Every row comes from one small tree of marks. Brackets hold a mark, then the marks that hang from it, in alphabetical order. Every link used is in the known rows. Which tree was each row made from?
Known rows:
{B {F Z} G {K T} L}: [-.01, .12, .00, .26, .23, -.06, -.05, -.04, .02, -.01, .07, .11, .04, .14, -.03, .14, .03, -.01, .00, -.04, .01, .00, -.05, .01, .00, .05, -.15, .05, -.02, -.07]
{T F}: [.04, -.05, .01, -.20, -.07, .10, -.13, .07, -.01, -.01, -.06, .02, -.01, -.18, .00, -.12, .06, .03, -.06, -.03, .10, .02, -.01, -.17, -.03, .01, .14, -.04, .02, .04]
{E {F Z} {G {B K L}}}: [-.05, .03, -.04, .04, -.02, .07, .00, -.06, .02, .02, -.03, -.12, .06, -.23, .03, .25, -.04, -.03, -.24, .00, -.10, -.06, .08, -.03, -.12, .00, .04, -.12, .04, .04]
{L {B {F Z} G}}: [.06, -.06, -.08, -.03, -.05, -.01, -.09, -.02, -.05, .04, .05, .04, -.02, -.02, -.02, .07, .06, .08, -.10, .02, -.04, -.04, -.01, .02, .01, .07, .07, .08, .01, -.04]
{L {B {F Z} K}}: [.05, .09, .02, -.08, .00, .00, -.05, -.02, -.02, .10, .12, -.01, .01, -.32, -.05, .23, -.01, .02, .09, .00, -.04, -.02, .01, -.05, -.02, .19, .12, -.01, .00, .01]
{F {B G {K T} L} Z}: [-.04, .01, .07, .20, .25, -.06, .14, -.02, .07, -.02, .04, -.03, -.03, .42, -.03, .03, -.09, -.01, .02, .03, -.07, -.04, -.04, .16, -.02, -.07, -.24, .00, -.04, -.04]
{Z {F {B G K}}}: [.01, -.11, -.06, .02, -.11, -.05, -.01, .03, .02, -.08, .08, .05, -.04, -.04, .00, -.07, .05, -.02, -.11, -.03, -.01, -.01, .11, .14, .14, -.17, -.09, -.05, -.02, -.02]
{E {F {B {K T}}} G}: [.04, .05, -.06, -.01, .03, .03, .05, -.01, .05, -.09, -.01, -.08, -.01, -.11, -.14, -.02, .00, -.09, -.08, .01, -.04, .04, .15, .02, -.03, -.02, .08, -.14, -.02, .12]
{K {B {F Z} G L} T}: [-.03, .03, -.02, .24, .08, -.06, .09, -.05, -.04, -.03, .01, .05, .06, .28, .02, -.04, .00, .02, .04, .05, .04, .05, -.10, .03, .04, .10, -.01, .21, -.01, -.08]
{L {B F K}}: [.08, .10, .00, -.01, -.14, -.05, -.17, -.03, -.05, .07, .08, -.03, .04, -.47, -.04, .11, .02, -.01, .18, -.07, -.01, .06, .04, -.06, .08, .19, .14, .00, -.01, .04]
{R {Z {F {B L}}}}: [-.06, -.13, .01, -.17, -.18, .02, .25, -.01, .00, -.08, .00, .08, .01, .00, .12, -.06, .03, .03, .03, .04, -.04, .03, -.04, .05, .10, .07, .02, -.08, .03, -.03]
{L B}: [.06, -.01, .03, -.03, -.08, .02, -.14, -.01, -.05, .05, -.08, -.11, -.03, -.05, .01, -.03, -.01, .06, .05, .00, .01, -.01, -.01, -.06, .00, .14, .18, -.03, .01, .04]
{G B}: [.03, -.06, .00, -.05, -.17, .08, -.20, .03, -.03, .08, -.17, -.11, .00, -.11, .03, -.14, .00, .09, .00, .02, -.05, -.11, .01, -.04, -.05, -.01, .20, -.01, .06, -.02]
{J {B G}}: [.00, -.10, .02, .16, -.12, .03, -.16, .01, -.02, .03, -.18, -.01, -.01, .44, .02, -.12, .02, .08, -.37, .01, .03, -.04, .03, .06, .03, -.13, -.01, .06, .04, .01]
{E G}: [.08, -.02, .00, .05, -.04, .11, -.09, .02, .00, .01, -.14, -.10, .00, .12, -.06, -.01, .07, .02, -.37, -.04, .00, -.09, .06, -.02, -.07, -.08, .09, -.13, .01, .07]
{C L}: [.05, -.03, .04, -.18, .10, .06, -.09, .06, -.02, .00, -.13, -.06, -.01, .20, .01, .03, .02, .00, -.08, -.11, .02, -.07, -.07, -.03, -.10, -.04, .08, -.19, .02, .02]
{J B}: [.01, -.03, .07, .03, -.11, .07, -.10, -.02, -.03, .06, -.20, -.07, -.01, .25, .01, -.07, -.02, .06, -.26, .03, .04, -.02, .02, -.04, .00, -.01, .12, -.03, .06, .03]
{Z {F {B L}}}: [.00, -.07, .00, -.09, -.15, .00, .08, -.10, -.03, -.10, -.02, -.02, -.03, .00, .08, -.07, .02, .00, .05, .02, .00, .08, -.01, .00, .17, .05, .01, -.13, .02, -.06]
{T {F B} K}: [-.01, -.15, -.03, -.48, -.10, .10, .10, -.03, .00, .02, -.01, -.03, -.06, -.24, .03, -.13, .01, -.03, .13, .05, .12, .08, .03, -.08, .02, -.15, .09, -.12, .01, .02]
{J {B G K L} {Z F}}: [-.08, .04, .01, .29, .00, -.08, -.04, .00, -.06, -.04, -.02, .06, -.01, .29, .12, .11, .01, -.08, -.15, -.02, .03, .05, .07, .01, .02, -.04, -.21, .04, -.01, .05]
{K {B G L} {T {F Z}}}: [-.08, .00, -.01, .14, .12, -.03, .14, .02, -.01, -.03, -.02, .03, .02, .29, .05, -.16, -.05, .01, .04, .08, .12, .08, -.12, -.02, -.04, .00, -.07, .24, -.03, -.01]
{L {B G}}: [.06, -.10, -.02, .09, -.08, -.03, -.19, .02, -.04, .02, -.07, -.06, -.03, .08, .02, -.07, .03, .07, -.09, -.02, .00, -.04, .00, .05, .04, .00, .05, .06, -.01, .02]
{C L R}: [.09, -.08, .05, -.29, .05, .06, -.05, .00, .01, -.08, -.17, -.12, -.04, -.04, .04, -.08, .00, -.02, .16, -.18, .03, -.10, -.06, -.09, -.11, -.11, .20, -.16, .03, .02]
{T {F {B G K L} Z}}: [-.04, -.09, .05, -.07, .03, -.04, .15, .03, .07, -.02, .13, .00, -.02, .03, .03, .06, -.05, -.02, -.06, -.01, -.04, .04, -.04, .07, .03, -.13, -.25, .00, -.04, -.02]
{F {B G} Z}: [.01, -.21, .01, -.10, .05, .05, .08, .03, .06, -.02, -.01, -.04, -.08, .41, -.03, -.05, .00, .09, -.23, .06, -.10, -.14, .00, .12, -.02, -.18, -.03, -.07, .02, -.04]
{G {B {F Z} K L}}: [-.01, .07, .03, .02, -.10, .01, -.07, -.05, -.01, .11, .04, -.04, .08, -.31, .04, .17, -.04, .02, .09, -.01, -.10, -.04, -.04, -.04, -.01, .10, .02, -.02, .04, -.08]

Which tree is each row?
[.01, -.09, .03, -.02, -.13, -.08, .02, .03, .02, -.05, .10, -.02, .02, -.12, .05, -.04, -.02, -.06, .06, -.07, .00, .11, -.02, .07, .14, -.11, -.25, .02, -.05, .00]  {T {F {B G K L}}}
[-.05, .15, .02, .33, .11, -.07, -.02, -.07, -.01, .04, -.01, .09, .04, .32, -.02, .10, -.03, .00, -.15, .03, .02, .06, -.03, .05, .03, .03, -.20, .13, .01, -.04]  {J {B {F Z} G {K T} L}}
[.04, .05, .04, -.09, .08, .06, -.04, .01, .03, .06, .09, .04, .02, -.18, -.06, .21, .04, .02, -.10, -.05, -.02, -.08, .02, -.09, -.05, .06, .09, -.11, .03, -.02]  {B {F Z} K}
[.02, -.14, -.06, -.27, -.01, .14, .17, -.04, .04, -.08, -.01, -.09, -.05, .08, -.08, .08, .02, .01, -.38, .07, -.10, -.06, .11, -.01, -.09, -.06, .14, -.22, .04, .06]  {E {F B Z} G}
[.00, -.27, -.09, -.40, -.13, .00, .26, .07, .05, -.18, -.05, .09, -.04, -.02, .08, -.22, .06, -.02, .10, -.10, -.04, -.08, -.01, .15, .00, -.26, .04, -.06, .01, -.01]  {C L {R {Z {F {B G}}}}}
[-.05, -.17, -.01, -.55, .04, .14, .22, -.04, .04, .04, .04, -.01, -.09, -.07, .01, -.04, -.03, -.01, .04, .12, .08, .00, .00, -.07, -.07, -.16, .07, -.15, .03, -.01]  {T {F B Z} K}
[.00, .20, .06, .14, .23, .00, .00, -.07, .01, .02, .07, .06, .04, -.02, -.05, .18, .00, -.02, .11, -.02, .01, .03, -.06, -.09, -.03, .19, -.03, -.04, .00, -.05]  {B {F Z} {K T} L}
[-.08, -.12, -.01, .04, -.14, -.08, .19, .05, .04, -.08, .10, .12, .03, .00, .11, .02, .04, -.02, -.08, -.04, -.05, .01, .01, .19, .14, -.08, -.19, -.01, -.02, -.03]  {R {Z {F {B G K L}}}}
[.00, .00, -.01, -.06, -.15, .05, -.06, -.08, -.05, .07, -.05, -.03, .05, -.19, .05, .06, -.01, .08, .05, .04, -.09, -.04, -.07, -.07, .00, .12, .10, .00, .07, -.11]  {G {B {F Z} L}}
[-.01, .07, .04, .26, -.07, -.09, -.08, -.01, -.07, .01, .02, .02, .06, .15, .07, .18, .01, -.08, -.06, -.08, -.04, .06, .02, -.02, .04, .01, -.19, .08, -.01, .05]  {J {B F G K L} Z}
[.00, -.01, .01, -.14, .01, .00, .11, .07, .00, -.06, .10, -.01, -.08, -.09, .00, .03, .01, -.08, .15, .00, -.06, -.03, .12, -.04, -.02, -.02, .03, -.14, -.02, .06]  {J {Z {F {B K}}}}
[.03, .08, -.02, .08, -.09, .00, -.02, .00, -.07, -.01, -.06, .00, .06, -.08, -.05, -.20, .02, .01, .20, .03, .09, .07, -.02, -.07, .04, .17, .24, .15, .00, .00]  {K {B F} T}
[.00, -.11, -.04, .03, -.08, .01, .05, .02, -.03, .00, .04, .04, .04, .12, .01, -.02, .05, .07, -.17, .02, .01, -.05, -.02, .04, .02, -.03, .10, .15, .02, -.05]  {K {B {F Z} G}}
[.09, -.09, -.08, -.27, .00, -.03, .00, -.06, -.03, -.05, -.01, -.02, -.03, -.17, .02, .02, .02, .00, .18, -.12, -.04, -.06, -.06, .01, -.06, -.05, .10, .02, .01, -.02]  {C {L {B {F Z} G}} R}
[-.01, .16, .01, -.08, .21, .01, .01, .04, .02, .09, .06, .01, -.05, -.19, -.08, -.01, -.08, -.01, .23, .08, .08, .04, -.02, -.11, -.15, .15, .06, .09, -.03, .08]  {L {B {K {T {F Z}}}}}
[-.04, .18, -.03, .12, .06, .03, .02, .03, .03, .09, -.07, -.06, .04, -.16, -.06, -.02, -.08, -.05, -.01, .09, -.01, -.01, -.01, -.03, -.17, -.04, -.10, .07, -.02, .05]  {E {G {B {K {T {F Z}}} L}}}
[-.09, -.02, -.03, .15, .01, -.10, .19, .05, .05, -.09, .05, .16, .02, .12, .05, -.09, .02, -.03, .07, .03, -.02, .04, .00, .18, .09, -.02, -.19, .06, -.04, -.02]  {R {Z {F {B G {K T} L}}}}
[-.07, .14, .03, .26, .12, -.08, -.02, .08, -.03, -.01, -.04, .03, .00, .26, .04, -.06, -.06, -.10, .08, .01, .07, .12, .00, -.07, -.08, -.02, -.24, .19, -.05, .11]  {J {B G {K {T F}} L} Z}
[.03, .13, -.01, .33, .08, -.10, -.18, -.02, -.02, -.04, .04, .09, .07, -.01, -.02, .03, .07, -.04, .08, -.11, .04, .07, -.02, .01, .10, .06, -.12, .08, -.04, -.04]  {B F G {K T} L}
[-.05, -.02, .01, -.09, -.14, .00, .09, -.15, -.10, .02, .00, -.06, .08, -.22, .14, .06, .01, -.05, .20, -.01, .16, .14, -.05, -.08, .12, .08, .12, .01, .01, -.05]  {T {K {B F L}}}
[-.01, .00, -.08, .12, .03, -.06, -.01, .03, .03, -.09, .04, .08, -.05, .05, -.07, -.18, .04, -.03, .04, .03, .02, .02, .10, .13, .10, -.12, -.09, .03, -.03, -.02]  {Z {F {B G {K T}}}}
[-.03, .04, -.02, .04, .27, .02, -.03, .11, .07, .01, .05, .11, -.03, .11, -.08, -.06, .02, .01, -.09, .01, .08, -.04, .00, -.04, -.14, -.11, -.09, .10, -.02, .03]  {B G {K {T {F Z}}}}
[.00, .01, .02, .16, .08, -.04, -.06, -.03, .02, .00, .12, .07, .05, .01, .03, .25, .05, .01, -.17, -.10, -.04, -.02, -.04, .02, .04, .00, -.15, -.01, .00, -.07]  {B {F Z} G K L}
[-.01, .09, .05, .00, -.05, .05, .00, -.04, .00, .10, .01, .03, .02, .01, -.06, .17, -.03, .02, -.21, .03, .00, -.02, .04, -.05, -.02, .05, .05, -.03, .06, .01]  {J {B {F Z} K}}
[.01, -.01, .14, .03, -.05, -.04, .05, -.04, .03, .00, .02, -.13, .01, .00, .04, .08, -.07, -.04, .11, -.06, -.06, .02, -.03, .05, .10, .02, -.09, -.14, -.02, .00]  {F {B K L}}
[.03, .09, -.01, .28, .12, -.10, -.19, .05, -.01, .04, -.03, -.03, -.02, .08, -.06, -.06, -.02, .00, .11, -.01, .03, -.02, .03, .08, -.02, .03, -.02, .12, -.06, .06]  {L {B G {K T}}}
[.05, -.01, -.01, -.22, -.04, .05, .03, .05, .01, -.04, -.05, -.01, -.06, -.06, -.08, -.31, -.01, .00, .21, .08, .05, .08, -.01, -.08, .01, .02, .09, .02, -.01, .03]  {K {T {F B}}}
[.01, -.03, -.01, -.11, -.10, .00, .04, .00, .02, -.05, .07, .00, -.04, -.20, -.02, -.03, .02, -.03, .02, .00, .00, .01, .10, .03, .10, -.03, .04, -.14, .00, .00]  {Z {F {B K}}}
[.00, .11, -.03, -.02, -.06, .02, -.19, .10, .01, .08, -.08, -.02, .02, -.39, -.05, -.23, -.04, -.01, .26, .04, .05, .01, .03, -.11, -.08, .00, .09, .12, .00, .04]  {G {B {K {T F}}}}
[-.03, .17, .01, .12, .05, -.01, -.06, -.05, -.01, .09, .00, .00, .06, -.20, -.02, .07, -.06, .01, .25, .04, -.06, -.02, -.05, -.05, -.05, .16, .02, .07, .02, -.07]  {G {B {F Z} {K T} L}}
[-.02, -.17, .06, .01, .06, .01, .12, -.04, .04, -.04, .00, -.06, -.05, .43, .05, .04, -.03, .06, -.17, .03, -.10, -.06, -.07, .12, .04, -.09, -.15, -.06, .01, -.08]  {F {B G L} Z}
[.03, .20, .00, .03, .13, -.02, -.05, -.03, -.01, .08, .09, .02, -.01, -.20, -.11, .10, -.02, .00, .21, .06, .00, .00, .01, -.07, -.07, .23, .12, .05, -.01, .02]  {L {B {F Z} {K T}}}
[-.02, .09, -.04, .05, .19, -.05, -.04, .07, .03, .05, .06, .06, -.04, -.03, -.07, -.05, -.04, .00, .10, .06, .06, .02, .00, -.01, -.11, .00, -.06, .17, -.05, .06]  {L {B G {K {T {F Z}}}}}
